Each row comes from the steps of one path. Every step used is in the known rows, and no mark comes twice. Write the path behind each row, first mark first.
Known rows
depit nusem lafu fama: [-15  13  -5  -1  -2   9   9 -15   9  14   4  13   0   2  11   4  11   8
   9 -17 -22  13  10 -27   8   6  12  11   3   2  21  -6 -10  15 -20  -7]
dako nusem vubu: [  2   0  20   1  -3   6   1 -16  -2  -1  -1  -1  -4 -12   8  -3  22   0
  -5 -13 -11  27  15 -21  -2   4  21   7  -2  22   2 -15  16 -14  -5   4]
nusem depit tuzode lafu fama: [ -1  -1 -13   4   3 -12  16  -4   8 -12  12  15  -2  16 -12  -4  27  -3
  27   6   9  -1  -1  11  22  -8  14  13  25   6 -10  -6  12  15   6 -19]
vesu rubuv fama dako nusem lafu: [ -3  20  23   4 -10  18 -25 -12  13  18  21  34  -5 -18  28 -35   8  29
 -10 -21  13  36 -10  -8 -25  11  36  35  14  -3  12 -27 -17  13 -14   7]
fama depit nusem lafu: [ -3  32  10  -2   6  23  12  -6  12  -7  -4  -6   6 -15   6  -5   8   1
 -13   5 -10   4   6 -29   4   6   7  18 -20 -16   9  11   9  12 -15 -15]
fama dako tuzode depit: [  6  17  25   5  -1   9 -10 -14   4  -2  10   2   8 -25 -14 -16  12 -10
   0 -13  12  14 -33  -5  -4   0  14  34  15  12 -17   5  36   6   5 -15]
depit tuzode lafu nusem: [ -8   1 -11   6  -2   8  21   1  -1 -10  32  17 -18   5   0 -14  19 -10
  33  -3   4  -2   7   7  13  -6   9  22   3  11  -7  26   6   1   6   4]
rubuv vesu: [ -3  -1  -4  -4  -8 -14   6   6 -11   6  -5  -2   2  -5 -10   1  -3   3
   0  14 -16  -9   8  12   6  11  -9   7  -1  14 -14   2   6   8   9   2]
vubu tuzode depit nusem dako: [  7  17  17   1   5  15  13 -10 -28  -4   7 -52  18  -7  -9   0  20 -20
   9 -15 -13  11  -5 -11  19   6  11  40  17   6  -5  -4  54  28 -14 -17]
vubu nusem lafu: [-15  14   2  -1  -5  10  32  -9   9   9   3   7  -3 -15  25  -6  -7  -7
   2 -20 -10  14   2 -23   0   8   5  25 -18  -5   5  -9   3   6 -12  13]
vesu rubuv fama lafu nusem: [  9   8  15  19 -15  -2 -10  -1  -7   9  59   6  -9   5  -3 -25  10  15
  13   8  12  19  -8   9 -23   8  21  11  15  21  10 -28 -22   8 -11  -1]
lafu nusem depit: [ -1  -4  -4  17   7  -6   8  -7 -12 -15   8 -27  -9   8   4 -11  10  -8
  -9   5  -8  -7  20  -7   7  -4   7   9  -8   4   6 -13  21   0 -19  -8]
depit tuzode lafu nusem dako: [ -7   2 -13   7  -9  14  22   7 -17 -20  24   6 -18   8   9 -21  20  -8
  30 -16   0   2   7  19   4  -7  27  38  15  22   8  17  23   4  -6  -3]
lafu nusem: [ -3  -1  -6   9  -2   2   6  -3  -7  -4  19  -6 -12   4   2  -8   2  -6
   5  -5 -10   0  10  -7   4  -1   5   4  -4   6   9   4   7 -10 -13   1]
vesu rubuv: [ 15  11  18   6  -4   9 -15   2  -8  10   9  -5  -1   2   6  -9   7   1
  -7   2  15   2  -7   5 -16   5  10 -15  11  -3   4  -8  -8  12   3  12]
vesu rubuv fama vubu tuzode lafu: [ 30  11  17   1  -2 -11  11   4  -9  15  51  32  -4   0  12 -17  11   7
  28  10  37  34 -19  10   5   6   0  22  12   3  -1 -32   4  20  15 -13]
tuzode lafu fama: [ -4   7 -21   5 -10 -12   4  -1  11   5  21  27  -1  15  10  -4   6   4
  19 -10   6   4  -7  -1   3   0  12   6  14  11  13   2  -7   3   0 -12]
nusem lafu fama depit: [  2  26  -2  -3   5  -2   2  -1  26 -12   5  21   3   0  -1  -6  -2   7
  -5   5  -4   7  -6 -20   4   3   6   7   0  -9  25   0   9  -4 -12 -28]
tuzode depit nusem: [  0  20  10   4   3  13   3 -18  -7   5   4 -40  13  -5  -8   2  21 -10
  -5  -9  -8   0  -7 -14  12   3   2   8  -6   2  -8   1  22  24 -10  -9]
depit nusem lafu fama vubu tuzode: [  3   9   1  -6  10   4  41 -15   4  18  21  21  -2  -5   7   7  16  -7
  21  -7 -18  38   6 -36  27   6  -6  19   0   3  12  -9  22   7  -7 -24]
dako tuzode lafu nusem: [ -7   3   5   6  -5   3   2  -1  -7  -8  30  30  -4 -12   7 -23   6   0
  31 -10  11   4  -8  -9   0   1  13  32  -5  26   9  18   1  -8  -9   6]
dako tuzode lafu fama vubu nusem: [  5  10  -2  -2 -17  -4  42 -15   7  12  33  49   7 -10  11  -8   7  -6
  42 -28  15  39 -35 -20  16  -2  15  27   7  34   1 -11  22 -12 -16 -15]
vesu rubuv fama dako tuzode depit nusem: [ 17  32  48   6 -11  21 -36 -24 -10  15  29  -7  15 -22 -18 -18  30   8
  13 -13  26  30 -42  -1  -3   4  35  38  35  11 -20 -33  14  35 -16  -9]
vubu tuzode: [  8  -4   7  -2   8  -3  10   1  -6   2   9   0   3  -6 -12   5  -1 -13
  17   6  -1   7   0  -8  14   6 -10  16   8  -8 -10   1  14   1   8  -3]
lafu fama: [  0   0 -10   0  -4 -10  -4  -5   7   5   8  12   3  13  -8   7   2   2
  12  -6  -6   7  -6  -4   7  -1   9  -5  20   7  10  -7   2  -4 -11 -11]
depit tuzode lafu: [ -4   2  -7  -2   0   6  16   5   5  -6  14  23  -5   1  -4  -6  17  -5
  29   1  13  -1  -3  14   9  -4   5  17   8   4 -15  21  -1  10  21   3]
vubu nusem depit tuzode: [ -1  -2   7   3   2   7  37 -13  -4  -9  -3 -19   2  -5 -17   4  17 -22
  15  -1   1   5  -2  -1  27  -8  10  20   7  -1 -33 -19  31  11  -9   2]
vesu rubuv fama dako tuzode lafu nusem depit: [ 10  13  22  24 -13   0 -19  -8 -13  -7  47  23 -10 -10   9 -41  24  12
  16  -3  37  20 -18   9 -10  -1  43  50  28  14  -3 -36   5  16 -15  -9]
dako tuzode depit: [  6  11  32  -5   9   0 -14 -11  -3  -7   3  -6  19 -18 -18 -10   8  -1
  10  -3  11   5 -25  -6   5   4   0  20   1  17  -6   2  22   6  -3  -5]
fama vubu: [ 11  -1  -1  -1   4  -3  25  -1   1   4   8   8  -5  -3   9  -3   6  -2
  -6   3   3  17  -2  -2   4  -5  -7  -8 -11  10   4  -6  16  -8   4 -15]

Which path is each row?
[ -4  29   6   9   4  14  16 -26   9  18  25  -6   1 -11  -2   0  22 -19
   8 -20 -19  28 -10 -35  15  10  11  44  22  -8  -5  -1  41  27   1 -29]  vubu tuzode depit nusem lafu fama dako
[ -9   4  -1   5  -8  19  -2 -13   9   8   3  13  -1 -15  10 -16   7   1
 -13 -23  -5  21  -4 -14  -9   0  24  20  11   5  -7  12  16 -13  -9  -3]  fama dako nusem
[ -4   1  -8   9  -8   7   6   3 -23 -14  11 -18 -10   8  14 -15   4  -2
   1 -18 -13   4  12   6  -5  -4  24  22   8  18  25  -4  23  -8 -28  -6]  lafu nusem dako
[ -4   6   9  -2 -11   5   1   8 -16 -15   6  23   8 -12  15 -24   6  10
  23 -19  17   8 -14  10  -9   0  27  45  12  29  13   4   9   4  -6  -2]  nusem dako tuzode lafu
[-15  13  -9   0  -9   0  28 -15  17  14  11  20  -2  -4  16   1  -4  -3
  15 -27 -14  21  -6 -26   8   6  12  20   0   2  14 -19   3   2 -23   1]  vubu nusem lafu fama
[  3  20   6 -11  12   6  10  -1  29 -16   4  28   0   0 -21   0  12   1
  16  12  -3   8  -8  -9  17  -3   9  11  14  -8   6  10  16   0  -2 -25]  nusem lafu fama depit tuzode
[ -9  -3 -10   1   4  -2  10 -11  12  -9   8  23  10   8  -4 -14  28   7
  25  -6   4   8   1  -6  21  -5  25  21  21  16  -6   3  14   3 -10 -11]  dako nusem depit tuzode lafu fama
[ 16   7  22   0  -6  -4 -31   1  -5   8  19   7   1   5  -3 -10   4  19
   9   6  22  13 -14  17  -6   4  14   2  20  -3   3 -41 -21  19  -9   3]  vesu rubuv fama
[ 11  22  33  13 -12  12  -7 -38  -2   7  18  -7   1 -17 -25   7  50 -19
  15 -25  -8  41 -23 -27  11  -3  39  31  35  30 -16 -27  50  11  -9 -29]  lafu fama dako tuzode depit nusem vubu
[  1   7  -1  19 -13  -3  18  -8  -9  -9  33   2 -28   4  19  -9  26 -13
  10  -9  -3  13  21 -10  -4   0  19  17 -10  21  11 -10  13  -5   8  -3]  tuzode lafu nusem vubu
[  7   0 -16  -4  -1  -6  35  -1  14   2  30  44 -10  11  -4  -2  23  -3
  35  -2  11  22 -13   9  21 -10   4   2  16  18  -2   8  16  -1  16 -25]  depit tuzode lafu fama vubu
[ -8   4 -13   5 -12   9  -8 -18  17  12  12  25   2  -2   4 -10  10   4
   0 -30 -10  27 -11 -18  -1  -2  32  14  31  13   2   3  16 -17 -18 -17]  lafu fama dako nusem
[ 13   2  24   4  -1  11  21 -16 -19   5  11 -18  -6  -8 -14  20  33 -25
  18  -1 -16  27  17 -27  21   4   8  18   8   5 -19 -22  28  10   6  -6]  depit nusem vubu tuzode
[ 10  20  27  10  -2   8   9 -26 -11   1   6 -47   0  -7  -8  11  42 -20
  -6  -9 -14  18   6 -19   9   2  14   8  -5  12 -10 -23  37  23   0 -12]  tuzode depit nusem vubu
[ 11  -5  16  21  -6  -4  36  -8 -13  -1  48  -6 -22  -9 -14   0  26 -26
  20   9 -16  30  20 -20  -2   9   9  24   2  28  -5 -11  28 -12  16 -11]  fama lafu nusem vubu tuzode
[-10   8  -6  -2   4  -6   1  -5  18   7   6  26  -3   5  10  -1   0  11
   6  -9 -10  11   4 -14  -1   5   6   7   3  -1  27  -9  -9   3  -6  -7]  nusem lafu fama
[ -5   1   6  14   2  -5   8  -5 -13 -19  18   9  -2  -8   9 -26  14  -1
  17   1  12  -3   3  -9   5  -1  15  35  -8  22   5   0  12   1 -14  -2]  dako tuzode lafu nusem depit
[  1  13 -25   6 -25  -5  52  -7  -4   6  29  17  -1   7  33 -10   8  -9
  20 -39   3  35 -20  -3   7  -5  29  27  12  30  19 -22  39  -3 -23 -27]  tuzode lafu fama vubu nusem dako
[ -7   1  -7  17 -14   6  21   5 -16 -10  32 -13 -10   2   8 -22   8  -2
   2 -11 -14  11   8   5 -22   2  26  25   6  35  23   2  16  -8 -14 -12]  fama lafu nusem dako
[  7  24  -4  -1  -5  10   0 -13   9  -4   7  -6  14   7 -22  10  14  -3
   6   1 -11   6 -12 -22  19  -4  16  -2  15  -3   1   2  20   0 -30 -33]  lafu fama depit nusem
[ 11  17  27   8 -20   6 -29  -3   1   9  39  50  -3 -15   5 -31  12  19
  26  -9  45  27 -38  16 -19   2  35  43  36  13 -10 -26 -18  18   4  -1]  vesu rubuv fama dako tuzode lafu
[ -3   5  12  -3  -4   1  -2   1   0  -3  12  36   9 -14   6 -16   3   7
  26  -5  21   5 -17  -2  -3   3   9  26   0  20   0  12  -9   2   4   6]  dako tuzode lafu
[  8  16  17   1  11  10  12 -17 -13   7  13 -38  16  -9 -18   8  18 -23
  12  -2  -9   7  -7 -22  26   9  -8  24   3  -5 -21   5  38  24  -2 -10]  vubu tuzode depit nusem
[ -4  -9   2  18   5   2  34  -4  -5 -16  30 -15 -10   1 -22 -14  28 -10
  11  19  -6   1  14   4   4  -5  10  16   5  22 -14   2  19   3   4  -9]  fama lafu nusem depit tuzode
[  2  31 -16   4 -10   8   8 -10  14  -4  21   8  10   8  -4   2  17  -1
  13  -3   0   4 -14 -19  16  -2  18  10   9   0   5  13  11   7 -17 -34]  tuzode lafu fama depit nusem
[  9   2   2  -5 -12  -9  32 -12   2  10  25  12   0  -7   6  -1  -2   1
  19 -12   7  39 -18  -4  20  -4   2  21  -4   9  -7 -47  17  -2 -24 -15]  rubuv fama vubu nusem
[ 15  10  37   1  11   1   7 -22  -8  -1  13 -26   9 -17  -9  -1  28 -21
   4  -7  -8  30   3 -31  15  12   9  27   2  15 -10 -14  54   0   5  -7]  dako nusem vubu tuzode depit
[ -6   7  -4  -9   7   0  22 -14  22  12  10  39   1  -6  28 -16   6  18
  -1 -20 -11  37   4 -31   3   5  10   8 -11  20  33  -4   9 -17 -16 -15]  dako nusem lafu fama vubu
[ 10   2 -13   9  -3 -15  46 -20   2   6  12  -7   2   5   5   4  10 -15
   3 -10  -3  28  -9 -19  26  -8   9   0   3  12  -1 -41  42  -3 -26 -29]  lafu fama vubu nusem depit
[ 19  10  27  15   9  -6  16 -17 -18  -9  34 -36 -14  -3 -15   3  29 -35
  11   1 -13  21  11 -22  18   7   3  24  -1  10  -5 -17  60   2   6 -15]  lafu nusem vubu tuzode depit
[ -7   4 -15   8  -8  -5  41 -13   7  -4  19   8   1   8  -7  -1  24 -17
  35 -10   6   8 -10  -2  29  -8  21  26  20   8 -21 -16  23  14 -10 -11]  vubu nusem depit tuzode lafu fama
[ 17  11  38   4 -14   9 -38  -5  -4   9  24  33  -1 -17 -11 -21  11  16
  18  -5  33  30 -36  14 -14   0  32  31  41   8 -11 -35  -9  11  -7   0]  vesu rubuv fama dako tuzode
[  2  -9   8   1  14   1  12  -2  -3 -18 -10 -13  -1   3 -20  -1  21  -7
   6  18   4  -5   8  11  19  -9   3   9  10  -2 -22  -8  19  13   6  -6]  nusem depit tuzode
[ -7   3 -16  22   1  -9  17  -3  -9 -15  22 -12 -11   9  20 -21  14  -6
  -2   2   4 -10  18  -5   3  -2  10  20 -14   6  10   0  13   6  -8  -8]  tuzode lafu nusem depit
[  6   5 -14   1 -18  -2  43 -10  -8   6  16   1   1   6  16   0   4 -11
  13 -35 -10  38 -16  -6  11  -7  25  15  18  26  17 -34  47 -10 -33 -27]  lafu fama vubu nusem dako
[  1  -1  20  -8  -4   7 -10   5 -19 -15 -10   8  11 -13  -2 -13   2   9
  16 -14   5  12 -14   7  -6  -1  25  32  17  26  10  -8  17  -4 -18  -2]  nusem dako tuzode
[ 23  10  31   6  10  -9  12 -14 -11  -5  17 -31  -1  -8 -17  10  27 -30
   6   7  -3  20   1 -15  16   8  -2  18   4   4 -14 -23  52  11  22 -14]  nusem vubu tuzode depit
[  4  28   7  -3  -9  11  -1 -11   9  -8  19  30  21  -8 -17  -6  18   3
  33  -4  10  10 -29 -24  16  -1  23  26  15  15   0  14  11   3 -23 -28]  dako tuzode lafu fama depit nusem
